Known rows, with every step that occurs:
leza dulan suvof nabov: [-0.16  0.13 -0.12  0.02  0.01  0.03  0.18 -0.05  0.35  0.45  0.09  0.28
  0.07 -0.23  0.14 -0.15  0.11  0.36  0.00 -0.13 -0.19  0.20  0.24 -0.06
 -0.09]
vatu kani: [-0.10  0.12  0.16  0.01 -0.03  0.18 -0.14 -0.15 -0.18  0.05 -0.07  0.26
 -0.09 -0.30 -0.12  0.13  0.05  0.11 -0.04 -0.02  0.30  0.04 -0.07  0.15
 -0.34]
kani sisive suvof: [ 0.09 -0.05  0.11 -0.09 -0.31  0.01  0.16 -0.04 -0.15 -0.23  0.03  0.11
  0.21 -0.07 -0.22 -0.02 -0.28 -0.14  0.24  0.14 -0.11 -0.22 -0.34  0.00
 -0.14]
moso sisive: [ 0.08  0.13 -0.47  0.26 -0.41  0.24 -0.09 -0.02  0.05 -0.19 -0.07  0.32
  0.52 -0.40 -0.37 -0.01  0.27 -0.04 -0.07 -0.23  0.23 -0.19 -0.18  0.32
 -0.11]
leza dulan suvof: [-0.19 -0.01 -0.16  0.08 -0.08  0.02  0.23 -0.11  0.35  0.43  0.17  0.27
  0.03 -0.39 -0.03 -0.15  0.10  0.36  0.11 -0.16 -0.07  0.13  0.09 -0.03
 -0.22]
suvof nabov kani: [-0.04  0.21 -0.16 -0.13  0.19  0.12 -0.25  0.21 -0.05 -0.11 -0.11 -0.09
  0.05  0.07  0.31  0.11  0.09 -0.18 -0.25 -0.10 -0.06 -0.02  0.20  0.01
  0.34]
leza dulan suvof nabov kani pepa: [-0.19  0.11 -0.07  0.06  0.10 -0.06  0.17 -0.02  0.47  0.42  0.16  0.20
 -0.01 -0.20  0.23 -0.11  0.11  0.29  0.03 -0.16 -0.12  0.18  0.37 -0.15
 -0.02]
suvof dulan: [-0.09 -0.15 -0.46  0.05 -0.10  0.19  0.13  0.09 -0.23  0.17 -0.02  0.18
  0.05 -0.20 -0.17  0.00  0.04  0.03  0.04 -0.13 -0.43  0.02 -0.35  0.21
  0.16]
pepa suvof nabov kani sisive: [ 0.10  0.28  0.13  0.01  0.42 -0.15 -0.28  0.02 -0.07 -0.19 -0.32 -0.27
 -0.05  0.36  0.12 -0.15  0.05 -0.18 -0.14  0.32 -0.15 -0.04 -0.03 -0.13
  0.20]
leza dulan suvof sisive refudom: [-0.17 -0.13 -0.06  0.04 -0.13  0.08  0.16  0.04  0.40  0.38  0.31  0.20
 -0.15 -0.22 -0.01 -0.06  0.06  0.38  0.20 -0.12 -0.31  0.19  0.14 -0.09
 -0.12]
nabov kani sisive: [-0.03  0.00 -0.10 -0.02  0.05  0.06 -0.13  0.06  0.25 -0.11  0.09 -0.18
 -0.03 -0.20  0.02  0.01 -0.04 -0.37  0.15 -0.05  0.09 -0.32 -0.05 -0.07
  0.16]
moso sisive leza dulan suvof nabov kani pepa: [ 0.14  0.02 -0.16  0.18 -0.37  0.02  0.12 -0.08  0.33  0.17  0.07  0.18
  0.34 -0.11  0.04  0.04  0.21  0.13 -0.07 -0.27  0.31  0.08  0.33  0.08
 -0.09]
nabov kani: [-0.13 -0.07 -0.24 -0.01  0.10  0.09 -0.20  0.14 -0.02 -0.16  0.11 -0.19
 -0.12 -0.27  0.07  0.15  0.12 -0.25 -0.03 -0.17  0.20 -0.17 -0.04  0.00
  0.17]
sisive leza dulan: [-0.01 -0.34  0.14 -0.12 -0.29  0.03  0.28 -0.23 -0.15  0.28  0.01  0.04
 -0.13  0.02 -0.15  0.03 -0.11  0.30 -0.08 -0.06  0.30  0.13  0.12  0.06
 -0.28]
kani nabov: [-0.04  0.04 -0.21  0.11 -0.20  0.21 -0.21  0.14 -0.35 -0.01 -0.01  0.34
  0.04  0.13 -0.08 -0.29  0.20 -0.20 -0.33  0.03 -0.07 -0.15 -0.05  0.30
 -0.17]
nabov kani pepa suvof dulan leza: [-0.11 -0.07 -0.13  0.09  0.34 -0.15 -0.07  0.07  0.03 -0.11  0.11 -0.27
 -0.17 -0.06  0.05  0.04  0.10 -0.10  0.00  0.00  0.10 -0.11  0.04 -0.10
  0.21]
vatu kani nabov: [-0.06  0.18  0.16  0.11 -0.07  0.21 -0.31 -0.05 -0.24  0.13 -0.03  0.41
 -0.17 -0.03  0.02 -0.09  0.20 -0.02 -0.21  0.07  0.15  0.01  0.04  0.21
 -0.41]
dulan suvof sisive: [-0.08  0.02 -0.10 -0.12 -0.13  0.06  0.22  0.26  0.09  0.14  0.24 -0.03
  0.23 -0.13  0.07  0.00 -0.03  0.09  0.13 -0.20 -0.09  0.17 -0.06  0.14
  0.16]
suvof dulan leza: [-0.13 -0.11 -0.50 -0.05  0.01  0.21  0.20 -0.03 -0.21  0.23  0.10  0.18
  0.08 -0.30 -0.16  0.04  0.07  0.27  0.02 -0.03 -0.36 -0.03 -0.33  0.27
  0.14]
kani pepa suvof sisive refudom: [-0.02 -0.15  0.22  0.12  0.04 -0.13  0.04  0.08 -0.15 -0.25 -0.03 -0.11
 -0.07  0.23 -0.36 -0.09 -0.11  0.03 -0.01  0.11  0.00  0.01  0.01 -0.01
 -0.01]
vatu kani pepa suvof sisive leza dulan: [-0.04  0.04  0.58  0.09  0.09 -0.11 -0.02 -0.22 -0.06  0.11 -0.05  0.07
 -0.30  0.13 -0.14 -0.02 -0.05  0.31  0.06  0.15  0.30  0.20  0.17 -0.08
 -0.38]
suvof nabov kani sisive: [ 0.03  0.27 -0.05 -0.13  0.16  0.11 -0.20  0.16  0.13 -0.08 -0.12 -0.09
  0.10  0.11  0.28  0.02 -0.02 -0.26 -0.11 -0.01 -0.13 -0.13  0.20 -0.05
  0.33]
pepa kani sisive: [ 0.22 -0.04 -0.07 -0.02 -0.08  0.20 -0.07 -0.17  0.18 -0.13 -0.25  0.17
  0.17  0.03 -0.32 -0.04 -0.19 -0.13  0.07 -0.06 -0.15 -0.04 -0.39  0.16
 -0.15]
pepa suvof sisive leza dulan: [ 0.08 -0.08  0.31 -0.02  0.12 -0.17 -0.05 -0.05 -0.23 -0.10 -0.11 -0.34
 -0.27  0.48 -0.20 -0.15 -0.04  0.20  0.04  0.32 -0.08  0.13 -0.16 -0.07
 -0.02]
nabov kani pepa: [-0.14 -0.10 -0.13  0.05  0.10 -0.03 -0.07  0.13  0.06 -0.18  0.13 -0.16
 -0.06 -0.21  0.00  0.11  0.03 -0.23 -0.03 -0.21  0.32 -0.16  0.14 -0.03
  0.15]

Rows:
[ 0.00 -0.11 -0.13 -0.03  0.00 -0.03 -0.07  0.14  0.05 -0.16  0.19 -0.18
 -0.12 -0.10  0.14  0.12 -0.07 -0.32  0.24  0.00 -0.16 -0.20 -0.18 -0.15
  0.21]
nabov kani sisive suvof dulan
[-0.07 -0.17  0.05  0.10  0.21 -0.12 -0.19  0.20  0.06 -0.27  0.16 -0.34
 -0.31  0.08  0.02  0.11  0.03 -0.23  0.03 -0.02  0.07 -0.08  0.13 -0.16
  0.22]
nabov kani pepa suvof sisive refudom
[ 0.25 -0.16  0.09 -0.09 -0.14  0.09  0.14 -0.26  0.32  0.18 -0.15  0.13
  0.08  0.14 -0.14 -0.03 -0.24  0.04  0.10 -0.10 -0.09  0.15 -0.19  0.07
 -0.25]
pepa kani sisive leza dulan suvof
[ 0.03  0.08  0.49 -0.06 -0.13  0.06  0.13 -0.31  0.20  0.40  0.01  0.23
 -0.07 -0.13  0.01 -0.01 -0.15  0.16  0.18  0.05  0.24  0.08  0.13 -0.02
 -0.43]
vatu kani sisive leza dulan suvof
[-0.09 -0.09 -0.11  0.14  0.29 -0.16 -0.11  0.12  0.02 -0.14  0.04 -0.26
 -0.19 -0.02  0.05  0.02  0.08 -0.21  0.01 -0.04  0.07 -0.08  0.02 -0.12
  0.21]
nabov kani pepa suvof dulan
[ 0.07  0.26  0.08  0.01  0.32 -0.09 -0.20 -0.01 -0.31 -0.18 -0.40 -0.13
  0.04  0.32 -0.03 -0.15  0.07 -0.01 -0.25  0.29 -0.12  0.06 -0.10  0.02
  0.07]
pepa suvof nabov
[-0.05  0.19 -0.08 -0.08  0.19  0.04 -0.16  0.20  0.00 -0.12 -0.09 -0.08
  0.08  0.11  0.27  0.07  0.03 -0.17 -0.26 -0.12  0.02 -0.02  0.32 -0.03
  0.34]
suvof nabov kani pepa
[-0.09 -0.05 -0.03  0.11  0.28 -0.16 -0.14  0.09  0.01 -0.23  0.03 -0.29
 -0.15 -0.05  0.00  0.02  0.07 -0.22 -0.05 -0.03  0.27 -0.12  0.08 -0.12
  0.15]
nabov kani pepa suvof
[-0.01 -0.22  0.15 -0.16 -0.14 -0.06  0.29 -0.09  0.08  0.43  0.10 -0.05
 -0.11  0.08  0.26  0.08 -0.05  0.25 -0.08 -0.13  0.22  0.26  0.34 -0.06
 -0.10]
sisive leza dulan suvof nabov kani
[ 0.00 -0.04  0.00 -0.13 -0.07 -0.11 -0.05  0.23 -0.46 -0.38  0.08 -0.05
 -0.01  0.14  0.28  0.29 -0.06 -0.07 -0.10  0.00 -0.06  0.10  0.00 -0.11
  0.14]
sisive suvof nabov kani pepa
[-0.02  0.12  0.16  0.10  0.19 -0.16  0.07 -0.01 -0.20 -0.19 -0.26 -0.02
  0.16  0.22 -0.20 -0.16 -0.07  0.01 -0.21  0.11  0.12  0.03  0.11  0.03
  0.01]
kani pepa suvof nabov
[-0.08 -0.05  0.04  0.09  0.26 -0.16 -0.17  0.17  0.04 -0.27  0.09 -0.36
 -0.21  0.08  0.01  0.02  0.04 -0.20  0.04 -0.01  0.16 -0.10  0.07 -0.15
  0.23]
nabov kani pepa suvof sisive
[ 0.15  0.13 -0.37  0.16 -0.35  0.08 -0.19  0.14 -0.13 -0.38  0.03  0.19
  0.39 -0.15  0.05  0.21  0.28 -0.09 -0.07 -0.13  0.04 -0.05 -0.09  0.12
  0.04]
moso sisive suvof nabov kani
[ 0.15  0.19  0.24 -0.05  0.35 -0.20 -0.19 -0.02 -0.14 -0.13 -0.31 -0.34
 -0.09  0.46  0.16 -0.10 -0.01 -0.15 -0.17  0.32 -0.05  0.02  0.03 -0.13
  0.17]
pepa suvof nabov kani sisive leza
[-0.02 -0.30  0.13 -0.13 -0.28 -0.03  0.40 -0.18 -0.01  0.44  0.09  0.04
 -0.04 -0.04  0.02  0.04 -0.10  0.32 -0.04 -0.13  0.27  0.25  0.19  0.03
 -0.26]
sisive leza dulan suvof
[-0.05 -0.15  0.16  0.07  0.22 -0.22 -0.08  0.07  0.12 -0.11  0.13 -0.38
 -0.33  0.17  0.05  0.01  0.02 -0.05  0.06  0.00  0.20 -0.01  0.20 -0.22
  0.14]
nabov kani pepa suvof sisive leza dulan
[ 0.10 -0.11  0.26 -0.12 -0.29  0.00  0.39 -0.24  0.28  0.33  0.03  0.07
  0.15 -0.02 -0.14 -0.16 -0.29  0.06  0.21  0.04  0.08 -0.07  0.07 -0.02
 -0.21]
kani sisive leza dulan suvof
[ 0.01 -0.02 -0.06 -0.17 -0.07 -0.06 -0.12  0.23 -0.49 -0.38  0.07 -0.06
 -0.04  0.12  0.32  0.32 -0.01 -0.07 -0.11  0.02 -0.11  0.09 -0.09 -0.08
  0.14]
sisive suvof nabov kani
[ 0.12 -0.03  0.29 -0.16 -0.24  0.00  0.35 -0.20  0.28  0.35 -0.03  0.08
  0.18  0.10 -0.01 -0.17 -0.29  0.06  0.15  0.05  0.00 -0.04  0.16 -0.04
 -0.12]
kani sisive leza dulan suvof nabov
[ 0.10 -0.03 -0.53  0.20 -0.45  0.12  0.03  0.03 -0.20 -0.22  0.13  0.33
  0.41 -0.31 -0.20  0.18  0.27  0.14  0.07 -0.11 -0.11 -0.05 -0.35  0.24
 -0.06]
moso sisive suvof dulan leza
[ 0.06  0.19  0.52 -0.10 -0.06  0.05  0.10 -0.26  0.22  0.41 -0.03  0.23
 -0.06 -0.02  0.13 -0.01 -0.15  0.16  0.12  0.07  0.17  0.13  0.23 -0.04
 -0.35]
vatu kani sisive leza dulan suvof nabov
[ 0.12  0.08  0.14 -0.15 -0.23  0.03  0.11  0.01 -0.13 -0.22 -0.05  0.11
  0.23  0.10 -0.05 -0.02 -0.28 -0.14  0.15  0.17 -0.22 -0.16 -0.19 -0.02
 -0.02]
kani sisive suvof nabov
[-0.02 -0.09 -0.14 -0.07  0.05 -0.01 -0.04  0.08  0.08 -0.13  0.25 -0.18
 -0.10 -0.15  0.15  0.15 -0.05 -0.21  0.24  0.04 -0.14 -0.23 -0.17 -0.13
  0.19]
nabov kani sisive suvof dulan leza
[ 0.22 -0.14 -0.12 -0.08 -0.09  0.12  0.00 -0.14  0.01 -0.13 -0.09  0.17
  0.09  0.08 -0.18  0.10 -0.20  0.02  0.15  0.05 -0.37  0.05 -0.51  0.10
 -0.12]
pepa kani sisive suvof dulan leza
[-0.01  0.02 -0.19  0.08  0.30 -0.08  0.00 -0.10 -0.29  0.03 -0.16 -0.09
 -0.06  0.06 -0.19 -0.12  0.12  0.19 -0.03  0.31 -0.31  0.04 -0.39  0.08
  0.06]
pepa suvof dulan leza
[ 0.12  0.18  0.26  0.00  0.37 -0.22 -0.19 -0.08  0.00 -0.02 -0.28 -0.28
 -0.18  0.44  0.17 -0.15  0.02 -0.03 -0.11  0.34 -0.11  0.05  0.10 -0.21
  0.11]
pepa suvof nabov kani sisive leza dulan
